What can hang from each mark:
K861: K74 K146 K831
K880: K861 K975
K146: K659 K861 K975
K626: K659 K861 K975
K975: K74 K626
K74: K659
K659: K74 K626 K686

Every row comes from one small tree of marks. Brackets hold a mark, then the marks that hang from it, in the order of their numbers. Every link used is in the known rows. Which tree was each row made from?
Known rows:
[K975 K626]: -.07; -.08; .13; -.07; -.17; .04; -.13; .04; .13; -.07; .12; -.06; -.01; .03; -.03; -.04; -.02; .09; -.24; -.16; .02; -.16; -.21; -.03; -.02; .08; .27; .10; -.19; -.19; -.11
[K880 K861 K975]: .07; .16; .32; -.36; -.29; -.13; -.21; -.02; -.30; .13; .27; -.28; -.16; -.13; .25; -.12; .09; .07; -.05; -.18; .11; .31; -.08; -.22; -.49; -.07; .34; .11; -.16; -.20; .13
[K861 K146]: -.20; -.09; .09; .11; -.22; .08; -.08; .20; .09; -.26; .11; -.19; .25; -.07; .17; .08; .08; .00; -.21; -.15; .14; -.02; -.12; -.07; -.17; -.04; .22; -.03; -.06; -.10; -.33
[K659 K74 K626 K686]: -.19; .11; .23; -.08; .06; .06; -.06; -.36; -.03; .07; .24; .26; .06; -.51; -.64; .28; .09; -.12; -.36; -.14; -.18; -.29; .25; .04; .16; .29; -.20; .16; -.30; .25; -.10
[K880 [K861 K74 [K146 K659]] K975]: .16; -.05; .26; -.08; -.04; -.02; -.07; .06; -.04; .07; .06; -.16; .15; -.18; .65; .10; .12; .06; .32; -.22; .11; .43; -.20; -.21; -.57; -.17; .19; .01; -.07; -.11; .11
[K880 [K861 K831] K975]: .11; .10; .35; -.34; -.22; -.13; -.12; -.03; -.13; .08; .16; -.35; -.04; -.08; .36; -.09; -.07; .04; -.03; -.15; -.03; .40; -.12; -.23; -.39; -.21; .19; -.07; -.11; .00; .18
[K74 [K659 [K626 K861] K686]]: -.13; .18; .09; -.12; -.10; .03; -.18; -.18; -.21; .14; .23; .21; -.22; .00; -.35; .09; .12; .01; -.25; .24; .08; -.25; .24; .13; .03; .09; .16; .19; -.07; .02; -.07
[K975 [K626 [K659 K74 K686] [K861 K831]]]: .21; .03; -.25; .02; .18; -.15; -.01; .01; .04; .12; -.05; .00; -.07; .04; -.24; -.01; -.05; .11; -.12; .01; -.28; -.08; .01; .09; .21; .04; -.24; -.04; .11; .18; -.11
[K74 K659]: -.30; .10; .16; -.12; -.34; -.01; -.16; .03; -.26; -.08; .24; -.01; -.36; .00; -.08; .05; -.01; .09; -.16; .09; .43; -.19; .01; -.06; .00; .11; .41; .22; .03; -.29; .05
[K861 K74 [K146 K659 K975]]: -.11; -.24; .09; .29; .09; .22; .17; .26; .31; -.33; -.22; .01; .40; -.01; .67; .01; -.05; -.10; .33; -.03; .35; .14; -.23; -.13; -.09; .00; .23; -.07; .09; -.21; .04
[K975 [K74 [K659 K686]] K626]: -.09; -.01; -.03; -.17; -.13; -.02; -.13; -.32; -.09; .20; .16; .17; -.50; -.08; -.54; .25; -.02; .03; .19; .05; .10; -.49; .05; -.03; .00; .24; .17; .30; -.15; -.16; -.06
[K74 [K659 [K626 K861 K975] K686]]: -.06; .23; -.01; -.18; -.03; -.04; -.12; -.14; -.24; .16; .13; .22; -.16; .13; -.34; .01; .09; -.01; -.13; .30; .01; -.18; .31; .21; .13; .07; .00; .09; .01; .08; .03
[K146 [K659 K626]]: -.21; -.13; .08; .15; -.20; .10; -.03; .07; -.12; -.25; -.01; .14; .06; -.08; .08; -.11; .01; .09; -.06; -.10; .16; -.18; -.08; .00; -.05; .02; .21; .00; -.26; -.29; .06
[K74 [K659 [K626 [K861 K831] K975] K686]]: -.02; .18; .01; -.16; .00; -.05; -.04; -.13; -.13; .13; .05; .17; -.08; .17; -.26; .02; -.01; -.03; -.13; .31; -.09; -.12; .28; .22; .19; -.01; -.10; -.01; .04; .21; .06
[K626 [K659 K686] [K861 K74 K146] K975]: .20; .11; -.45; .13; .36; -.09; .10; .43; .07; .17; -.19; -.09; .25; .28; .10; -.07; .18; .08; .09; .18; -.16; .23; .22; .16; .14; -.13; -.44; -.26; .44; .30; -.13
[K861 [K74 K659]]: -.24; .01; .29; -.01; -.10; .10; .00; .11; .07; .04; .20; .03; -.20; -.04; .07; .20; .02; .06; -.10; -.02; .34; -.03; -.12; -.09; .09; .08; .21; .16; .12; -.14; .13
[K861 [K146 [K659 K626 K686]]]: -.13; -.14; .01; .18; -.01; .16; -.06; .05; .08; -.21; .01; .11; .38; -.18; .08; .09; .12; .03; .01; -.05; .01; -.22; .07; .02; -.18; .00; .11; -.06; -.25; -.01; -.26
[K975 [K74 K659] K626]: -.12; -.03; .02; -.12; -.26; -.02; -.10; -.25; -.11; .06; .08; .11; -.53; .02; -.37; .22; -.08; .04; .20; -.05; .19; -.39; -.13; .02; -.02; .16; .22; .32; -.13; -.29; .00
[K146 [K659 K686] [K861 K74 K831]]: .09; -.35; -.17; .39; .36; .18; .19; .17; .26; -.14; -.05; -.04; .10; -.09; .41; -.25; -.07; .16; .03; -.02; .13; .09; -.05; -.23; .17; -.02; .09; -.10; .15; -.05; .24
[K880 K861]: -.01; .07; .11; -.27; -.29; -.04; -.15; .22; -.14; -.02; .12; -.27; -.08; -.16; .22; -.10; .04; .10; -.32; -.11; .15; .15; -.04; -.25; -.31; .05; .34; .11; -.13; -.28; .00
[K626 [K659 K686] [K861 K146 K831]]: .14; .01; -.39; .16; .15; -.08; -.01; .32; .06; .01; -.09; -.18; .20; .18; .04; -.05; .06; .13; -.14; .16; -.20; .05; .14; .06; .01; -.22; -.21; -.31; .25; .27; -.33
[K861 K74 K831]: -.15; -.14; .31; .10; .05; .14; .17; .24; .45; -.05; .06; -.18; .18; -.02; .24; .14; -.13; .03; -.21; -.15; -.02; .19; -.24; -.17; .21; -.13; -.09; -.21; .13; .16; .07
[K659 K74 [K626 [K861 K146] K975] K686]: .07; .11; -.09; .02; .21; -.06; .03; -.23; -.02; .08; -.01; .22; .28; -.21; -.47; .16; .15; -.22; -.20; .00; -.37; .02; .29; .25; .20; .12; -.48; -.02; -.03; .43; -.17
[K146 [K659 K74 K626] K861 K975]: .00; -.20; -.14; .37; .04; .11; .16; -.21; -.15; -.53; -.30; .24; .00; -.13; .38; -.43; -.19; -.13; .22; -.06; .35; -.01; -.12; .00; .12; .18; .24; .27; -.15; -.44; .39
[K74 [K659 [K626 K975] K686]]: -.17; .22; .13; -.25; -.06; .02; -.11; -.21; -.20; .11; .16; .24; -.13; .01; -.35; .12; .01; .00; -.08; .24; .08; -.29; .33; .15; .13; .12; .03; .15; -.12; .07; .06

Write each row's tree:
.05; -.28; -.10; .34; .08; .19; .20; -.05; .10; -.57; -.38; .07; .20; .19; .69; -.55; -.32; -.05; .20; .09; .19; .06; -.19; -.02; .11; -.09; .27; -.03; -.13; -.33; .36  [K146 [K659 K626] [K861 K831] K975]
-.14; .15; -.16; -.05; .03; -.10; -.05; .05; -.24; .06; .14; .03; -.19; -.29; -.44; .11; .06; .13; -.14; -.04; .10; -.23; .28; -.08; .15; .23; -.13; .08; .02; .05; -.07  [K626 [K659 K74 K686]]
-.11; -.25; -.10; .23; -.06; .09; .22; .10; .19; -.47; -.36; -.11; .29; .05; .44; -.03; -.30; -.17; .45; .04; .19; .01; -.18; -.13; -.05; -.11; .10; -.23; .01; -.13; .00  [K861 [K146 K659 [K975 K74]] K831]
.03; .17; -.06; -.06; .17; -.09; .01; -.22; -.13; .14; .06; .21; .10; -.21; -.60; .04; .13; -.19; -.29; .01; -.32; .00; .32; .21; .31; .20; -.43; .01; -.02; .34; -.02  [K659 K74 [K626 K861 K975] K686]
-.24; .09; .26; -.17; -.37; -.10; -.12; -.30; -.38; .12; .31; -.06; -.53; -.06; -.26; .11; .04; -.04; .26; -.11; .32; -.09; -.07; -.11; -.19; .01; .25; .19; -.04; -.22; .15  [K880 [K975 [K74 K659]]]
.10; .10; .42; -.28; -.11; -.04; -.10; .01; -.06; .24; .23; -.23; -.08; -.15; .38; .02; .11; .05; .03; -.22; .08; .43; -.17; -.24; -.42; -.10; .20; .09; -.05; -.09; .22  [K880 [K861 K74] K975]
-.06; -.01; .15; .09; -.13; .05; .00; .02; .11; -.10; .01; -.01; .16; .14; -.02; -.09; .00; -.01; -.42; -.07; -.24; .06; -.14; .12; .07; -.20; -.07; -.13; -.11; .12; -.11  [K659 [K626 [K861 K831]]]
-.20; .06; .33; -.07; .08; .18; -.01; -.12; .14; .20; .24; .22; -.08; -.14; -.16; .31; .08; .04; -.13; .07; .10; -.18; .08; .01; .09; .12; .03; .15; -.06; .10; .04  [K861 [K74 [K659 K626 K686]]]
-.07; .15; -.39; -.16; .05; -.15; .05; .17; -.26; .14; -.07; -.05; -.24; .08; -.45; -.06; -.01; .10; .21; .13; .02; -.20; .35; .03; .16; .09; -.31; -.09; .15; .00; .02  [K626 [K659 K686] [K975 K74]]
.01; .06; .19; -.14; -.13; -.12; -.19; -.11; -.16; .11; .18; -.08; -.17; .12; .02; -.07; .03; .15; .14; -.17; .00; -.03; -.16; .00; -.19; -.09; .17; .06; -.13; -.10; .04  [K880 [K975 [K626 K659]]]
.20; -.05; -.24; .18; .07; -.15; .01; .08; .11; -.08; -.19; -.04; .09; .14; .04; .07; -.07; .07; -.02; -.10; -.25; .03; -.19; .17; .09; -.11; -.24; -.05; .11; .13; -.22  [K975 [K626 [K659 K74] [K861 K146 K831]]]
-.13; .11; .04; -.19; .04; .07; .00; -.19; -.01; .16; .08; .15; .07; -.09; -.56; .08; .06; -.10; -.09; .04; -.26; -.26; .31; .11; .12; .13; -.25; -.03; -.22; .20; -.06  [K659 [K626 [K975 K74]] K686]
.11; .23; -.52; -.03; .17; -.30; .04; .21; -.36; .15; -.09; -.04; -.14; .09; -.38; -.19; .11; .03; -.06; .15; -.06; .12; .34; .13; .31; .12; -.43; -.10; .39; .16; .06  [K626 [K659 K74 K686] K861 K975]
-.01; -.01; -.10; .12; .11; .05; .08; -.17; -.19; -.19; -.17; .29; .09; -.19; -.03; -.22; -.05; -.21; .16; .14; .15; -.10; .14; .02; .14; .27; .07; .06; -.08; -.14; .18  [K146 [K659 K74 [K626 K861] K686] K975]
-.12; .11; -.35; -.08; -.14; -.18; .08; .22; -.28; -.02; -.18; -.12; -.30; .20; -.24; -.10; -.05; .10; .22; .01; .11; -.09; .12; .05; .16; -.02; -.25; -.08; .15; -.18; .08  [K626 K659 [K975 K74]]
.09; -.07; .08; .01; -.16; -.10; -.10; -.25; -.08; .13; .13; -.11; -.18; .09; -.11; .01; .14; -.06; .25; -.23; -.08; .06; -.27; .02; -.29; -.10; .11; .05; -.05; -.06; -.10  [K880 [K975 K74 [K626 [K861 K146]]]]
-.27; .09; .08; -.14; -.21; .04; -.06; -.34; -.20; .13; .18; .21; -.43; -.16; -.61; .29; .04; -.03; .03; .08; .14; -.45; .19; .00; .00; .18; .09; .23; -.20; -.09; -.06  [K975 [K74 [K659 K626 K686]]]
.13; -.11; .02; .12; .02; .03; -.06; .06; .24; .04; .01; .02; .04; .19; .18; .13; .09; .03; -.05; -.04; -.02; .06; -.28; .11; -.06; -.05; .14; .10; .10; -.04; -.17  [K975 [K626 [K861 [K74 K659] K146]]]
.14; .15; .55; -.32; -.05; -.06; -.03; -.22; .01; .25; .13; -.05; -.09; -.05; .41; .22; -.09; .03; .15; -.07; -.07; .35; -.13; -.08; -.29; -.24; .01; .05; -.10; .13; .32  [K880 [K861 [K74 [K659 K626]] K831] K975]
.21; .00; .43; -.16; .02; -.03; .00; .04; .21; .10; .06; -.29; .28; -.11; .62; .20; .00; .01; .15; -.22; -.13; .53; -.23; -.18; -.43; -.32; .00; -.13; -.02; .21; .07  [K880 [K861 K74 K146 K831] K975]
.09; -.09; -.52; .18; .02; -.11; .10; .23; -.16; -.05; -.21; -.09; .06; .19; -.08; -.19; .12; -.11; .24; .08; .02; .12; .11; .06; .00; -.04; -.15; -.20; .28; -.04; -.09  [K626 [K861 [K146 [K659 K686]]] [K975 K74]]
.08; .14; -.03; -.04; .24; -.09; .11; -.23; .00; .11; -.02; .17; .18; -.15; -.51; .06; -.02; -.19; -.27; .04; -.44; .06; .28; .20; .38; .09; -.57; -.13; .02; .51; .02  [K659 K74 [K626 [K861 K831] K975] K686]
-.03; -.04; .05; .16; -.09; .07; .09; -.11; .19; -.21; -.19; .03; .26; .17; .08; -.01; -.06; -.19; -.07; -.01; -.22; .06; -.17; .16; -.03; -.20; -.11; -.14; -.10; .10; -.17  [K659 [K626 [K861 [K146 [K975 K74]] K831]]]
.05; -.09; -.06; .00; -.09; .02; .09; -.06; .12; -.14; -.23; -.08; -.11; .26; .09; -.23; -.22; -.20; .19; .05; .05; .02; -.26; -.04; .07; .04; .18; .00; .05; -.23; .06  [K146 [K975 K74 [K626 [K861 K831]]]]
.17; -.02; -.27; .24; .35; -.01; .11; .35; .29; .14; -.12; -.14; .27; .15; .15; .10; .08; .13; -.07; .12; -.24; .17; .05; .04; .07; -.22; -.36; -.30; .35; .40; -.26  [K626 [K659 K686] [K861 K74 K146 K831]]
-.04; .10; -.31; -.05; -.22; -.18; .04; .11; -.35; .05; -.08; -.07; -.43; .30; -.24; -.18; .04; -.09; .08; .14; .19; .12; .05; .11; .14; .02; -.04; .02; .34; -.17; .12  [K626 K861 [K975 [K74 K659]]]
-.02; .01; -.09; -.07; -.19; -.02; -.02; -.17; -.13; -.07; -.15; .06; -.36; .25; .00; -.16; -.15; -.17; .30; .18; .28; -.13; -.17; .03; .03; .15; .35; .23; .06; -.39; .12  [K146 [K975 [K74 K659] [K626 K861]]]
.07; .08; .03; -.03; .25; .09; .04; .02; .17; .25; .05; .13; .24; .07; -.24; -.04; .17; -.07; -.25; .08; -.34; .07; .22; .18; .19; .00; -.32; -.13; .03; .33; -.04  [K659 [K626 [K861 K74] K975] K686]
.07; -.30; -.37; .27; .18; .13; .23; -.06; .00; -.34; -.29; -.02; -.09; .01; .31; -.48; -.30; -.09; .44; .17; .32; -.06; .03; -.23; .11; .10; .26; -.02; .07; -.32; .33  [K146 [K659 K686] [K861 K831] [K975 K74]]
.04; .01; .12; .09; .25; .20; .01; -.07; .32; .11; .02; .15; .42; -.02; -.01; .07; .17; -.15; -.19; .10; -.26; -.01; .10; .12; -.03; .00; -.09; -.06; -.07; .28; -.23  [K659 [K626 [K861 K74 [K146 K975]]] K686]
.01; -.08; -.08; .08; .12; .12; .08; .00; -.01; -.19; -.22; .17; .23; .10; .24; -.35; -.13; -.14; .15; .26; .04; -.05; .10; .00; .08; .04; .14; -.16; -.07; -.09; .14  [K146 [K659 [K626 [K861 K831]] K686] K975]
.08; -.02; .18; -.08; -.06; .07; -.03; .27; .22; .00; .01; -.22; .23; -.19; .48; .19; .11; .06; -.15; -.19; .06; .29; -.16; -.18; -.35; -.07; .15; .05; -.04; -.08; -.13  [K880 [K861 K74 K146]]
-.06; -.32; .11; .36; .14; .17; .23; .30; .49; -.26; -.18; -.09; .48; -.05; .59; .21; -.12; .03; .17; -.14; .02; .18; -.29; -.11; .02; -.22; -.10; -.31; .11; .13; -.06  [K861 K74 [K146 K659] K831]
.19; .08; -.05; -.20; -.13; -.03; -.11; .18; -.01; -.15; -.20; -.17; .17; .01; .54; -.08; -.06; .05; .10; .01; .07; .13; -.07; -.09; -.40; -.04; .26; .11; -.14; -.25; -.11  [K880 [K861 [K146 [K975 [K626 K659]]]]]
.18; -.04; -.38; .01; .09; -.10; .01; -.03; .04; .23; -.11; -.03; -.27; .19; -.40; .02; -.04; .10; .12; .03; -.28; -.21; -.01; .05; .09; -.03; -.23; -.06; .06; .08; -.17  [K975 K74 [K626 [K659 K686] [K861 K831]]]
.11; .07; .25; -.33; -.26; -.15; -.06; -.16; -.18; .16; .11; -.31; -.24; -.12; .12; .04; -.08; -.01; .18; -.19; -.05; .30; -.13; -.26; -.41; -.16; .07; -.02; -.11; -.05; .18  [K880 [K861 K831] [K975 K74]]
-.05; -.05; .31; .11; .14; .13; .19; -.01; .45; -.11; -.16; .09; .39; .12; .35; .43; -.16; -.05; .13; .02; -.13; .12; -.12; .18; .15; -.27; -.32; -.15; .06; .36; -.02  [K861 [K74 [K659 [K626 K975]]] K146 K831]
.24; -.04; -.17; .06; .30; -.01; .02; .17; .29; .22; -.06; -.03; .04; .22; .00; .00; -.01; .17; -.08; .05; -.30; -.01; -.08; .07; .16; -.10; -.21; -.14; .15; .21; -.11  [K975 [K626 [K659 K686] [K861 K74 K831]]]
.07; -.40; -.12; .48; .17; .14; .22; .24; .24; -.31; -.15; -.11; .06; .02; .61; -.30; -.14; .18; .06; -.15; .24; .20; -.28; -.19; .15; -.11; .14; -.07; .15; -.24; .29  [K146 K659 [K861 K74 K831]]
.17; .06; -.28; .00; .11; -.15; -.10; .00; -.09; .16; .02; .05; -.16; .00; -.33; -.02; .10; .12; -.14; -.02; -.16; -.15; .04; .08; .12; .14; -.11; .12; .06; .03; -.14  [K975 [K626 [K659 K74 K686] K861]]
.01; .05; -.11; -.10; .08; -.07; -.09; -.06; -.03; .09; .08; .10; -.14; -.15; -.35; .11; .00; .14; -.07; -.08; -.09; -.31; .08; .02; .13; .20; -.08; .15; -.11; .00; -.11  [K975 [K626 [K659 K74 K686]]]
-.04; .08; .05; -.02; .04; .09; -.13; -.08; .01; .16; .22; .11; .12; -.06; -.37; -.05; .23; -.02; -.47; .05; -.25; -.13; .18; .09; .00; .06; -.01; -.03; -.16; .18; -.23  [K659 [K626 K861] K686]
